Known rows, with every step that occurs:
pade/sanog/dogek: [-15   6  24 -12 -14   0  26  18   5 -14  22 -13 -42 -25  -1  39  -3 -61
  -6]
sanog/sotuz/dogek/baso: [ -9  15 -30  -6  15  21  10  -1 -36  -6  43 -34 -17  38  25  26 -20   4
  -9]
ditu/sotuz/dogek: [-19  -6 -12  18  32  -6  -6 -10  31  31  37 -22 -48  -8   1 -22 -10  60
  18]
pade/sanog/sotuz: [-43  10  16 -18 -13  11  40  20 -24 -26  24  -1  -9  -9   7  28  18 -57
 -27]
sanog/dogek: [  3   2  -3  -7   5   4  25   0  27   3  17 -23 -44  10  -2  19  -9 -16
  30]
baso/ditu/sotuz: [-12 -20 -33  12  15  18 -12 -18  -1  -6 -32  24  -7  -3 -18 -40   3  50
  10]
ditu/sotuz/dogek/baso/sanog: [  3   5  -1  36   6 -14 -38 -14  -9  28   2  -1 -14   2  27 -31 -33  77
 -43]
ditu/baso/dogek: [ -3 -28  12  24   6   5  -6 -14  66   4 -11  27  -2  28 -36 -64  37  -4
  53]
sanog/dogek/sotuz: [-10  -3  -6 -38  16 -42  35  20  16  17  40 -24  -3  16 -37  29 -32 -20
  32]
baso/ditu: [ -5 -21 -22 -21  18  22  -4 -10  -8  -3 -28  39  -7  15 -24 -21  10 -30
  27]
ditu/baso/sanog: [-19 -27  31  33  -4 -15 -16   8  34   4 -30  37 -15   5   0 -39  45   2
  11]
baso/ditu/sotuz/dogek: [-26 -18 -23  15  27  28 -44 -14   6  -2  10  -8 -36  -4 -13 -57 -11  78
  10]
dogek/sotuz: [-11 -12 -17 -51  18 -54  39  13  10  36  26  13  20  11 -43  20 -12 -45
  35]
ditu/baso/sanog/sotuz/dogek: [-59  -7  39  43   2  14 -44  18  15 -23  24 -24 -33  20  23 -52  34  55
 -13]
ditu/sotuz/dogek/baso/sanog/pade: [ 13  25 -10  25   5 -24 -48 -20  -9  18  32  10  -4  -5  43 -15 -19 104
 -36]
ditu/sotuz: [ -7  -9 -14  12  15 -15  24 -12  26  33  -6   7 -16  -6  -5 -14   5  26
  14]
sanog/sotuz: [-26   1  -8 -14   5  11  35   4   4  -4  17 -16  -9  25   7   8  11 -16
   6]
sanog/dogek/sotuz/baso/ditu: [ 19  -1  -2 -25  -1   3  -8  18  -4 -14  -9 -30  27 -10 -26  24  -7  -5
  27]
ditu/sotuz/baso/sanog: [ 11   0  42  41 -25 -21 -17  -6  32  32 -43   2   7 -42  32 -29  19  52
 -28]
pade/sanog: [-15  -5  23 -23  -6 -15  36  12  -1   7  -2  30 -18 -28 -11  23  15 -88
  -3]

Rows:
[-40 -14  34  38 -10   0 -17  16  17 -30 -11   7  -2  19  15 -42  49  27
 -20] | ditu/baso/sanog/sotuz
[ 28  -9 -53 -18  20  27  -2 -16 -40  -9 -45  43  21  27 -15  11  -9 -40
  14] | dogek/baso/ditu
[ 18  -9  -7  -5   3  31 -11  -5   2  -1 -55  15   5 -14   0   2  30 -25
  27] | sotuz/baso/ditu
[ -3 -21   6 -41  -3 -44  23  -2  38  37  34  19  38  24 -70 -45 -30 -23
  42] | baso/dogek/sotuz
[ -3  -1  -3   2  -7  51 -10   3 -19 -34 -40 -13  16   6  19   7  34   3
  -3] | sanog/sotuz/baso/ditu
[-14   4 -51  -2  22  54 -30  -7 -59 -40  13 -14  -7  42   9  -3 -21  18
 -17] | sanog/sotuz/dogek/baso/ditu
[ 28  19  43  -1 -30 -23 -16  -7  23  23 -11  33   9 -29  44  12  37   9
 -12] | sotuz/baso/sanog/pade
[ 13   6 -10  -4  -5  37  -3   3 -61 -54 -26   9   2  -7  -6  42 -23 -49
 -18] | pade/sanog/dogek/baso/ditu
[ 34  -5  26   4 -19  12   3 -20  55  36 -20   5  19  -9 -14 -33  15 -15
  37] | sotuz/baso/dogek
[ 34  24 -12 -15 -13 -28 -10 -17 -19  18  -1  62  21  10  34  19  -2   2
 -24] | dogek/baso/sanog/pade
[ 15  -2   2 -33   1 -44  34  19  18  39  -6  -5  34 -18 -21  43  11 -48
  34] | dogek/sotuz/baso
[ 21  10  10 -22  -5 -31  30  21  24  15  17 -45  17 -17 -13  52  -6 -25
  33] | sanog/dogek/sotuz/baso
[ -2  13  54   7 -46  28  16   3  12 -19   7 -15  25 -30   4 -13  27 -37
 -20] | pade/sanog/sotuz/baso/dogek
[ 17   4 -33 -10  32   2   8 -14 -15  23  14   0 -26  22   5  23 -27 -27
  21] | sotuz/dogek/baso
[ 19  20   0  -9  -4   6  29   7 -32 -20  -2  -7 -13 -14  11  71 -24 -69
 -20] | pade/sanog/dogek/baso
[-27  12 -16  -9   7  52 -21  10 -81 -59  13 -11  -7   7  16  17 -13 -26
 -42] | pade/sanog/sotuz/dogek/baso/ditu
[ 24   0 -53  27  15  34 -16 -19 -28 -33 -27 -15   6  16  -2  -1 -36  58
 -13] | sanog/dogek/baso/ditu/sotuz
[-16  -3  39 -17 -19 -49   1  21  18  17  35 -15  11   6 -22 -18 -37  11
  -8] | baso/sanog/dogek/sotuz
[ -3  11   3   6 -14   5   7  -3 -40 -11 -11   8  28  31  27   0 -10   3
 -51] | dogek/baso/sanog/sotuz
[  9   5 -42  21  26  -1  -4 -18  -5  25  11 -18 -24   7  16   6 -27  48
  -2] | ditu/sotuz/dogek/baso
[ 17  21  39 -27 -28 -69  -9  15  16  32  10  24  47 -29  12  22  15  10
  -5] | dogek/sotuz/baso/sanog/pade
[ 13  12 -22  20  -6  31 -14  -1 -49 -52 -24  -1   7 -21   3  18 -26  20
 -39] | pade/sanog/dogek/baso/ditu/sotuz
[  1   4  31 -25 -18   1  -8  33 -25 -30  -9 -21  26 -44 -18  44  -4 -44
  -3] | pade/sanog/dogek/sotuz/baso/ditu
[ 30  -5  20  36 -17   4  -8 -26  63  31 -19  -8  23 -22  -4 -50  13  53
  18] | ditu/sotuz/baso/dogek
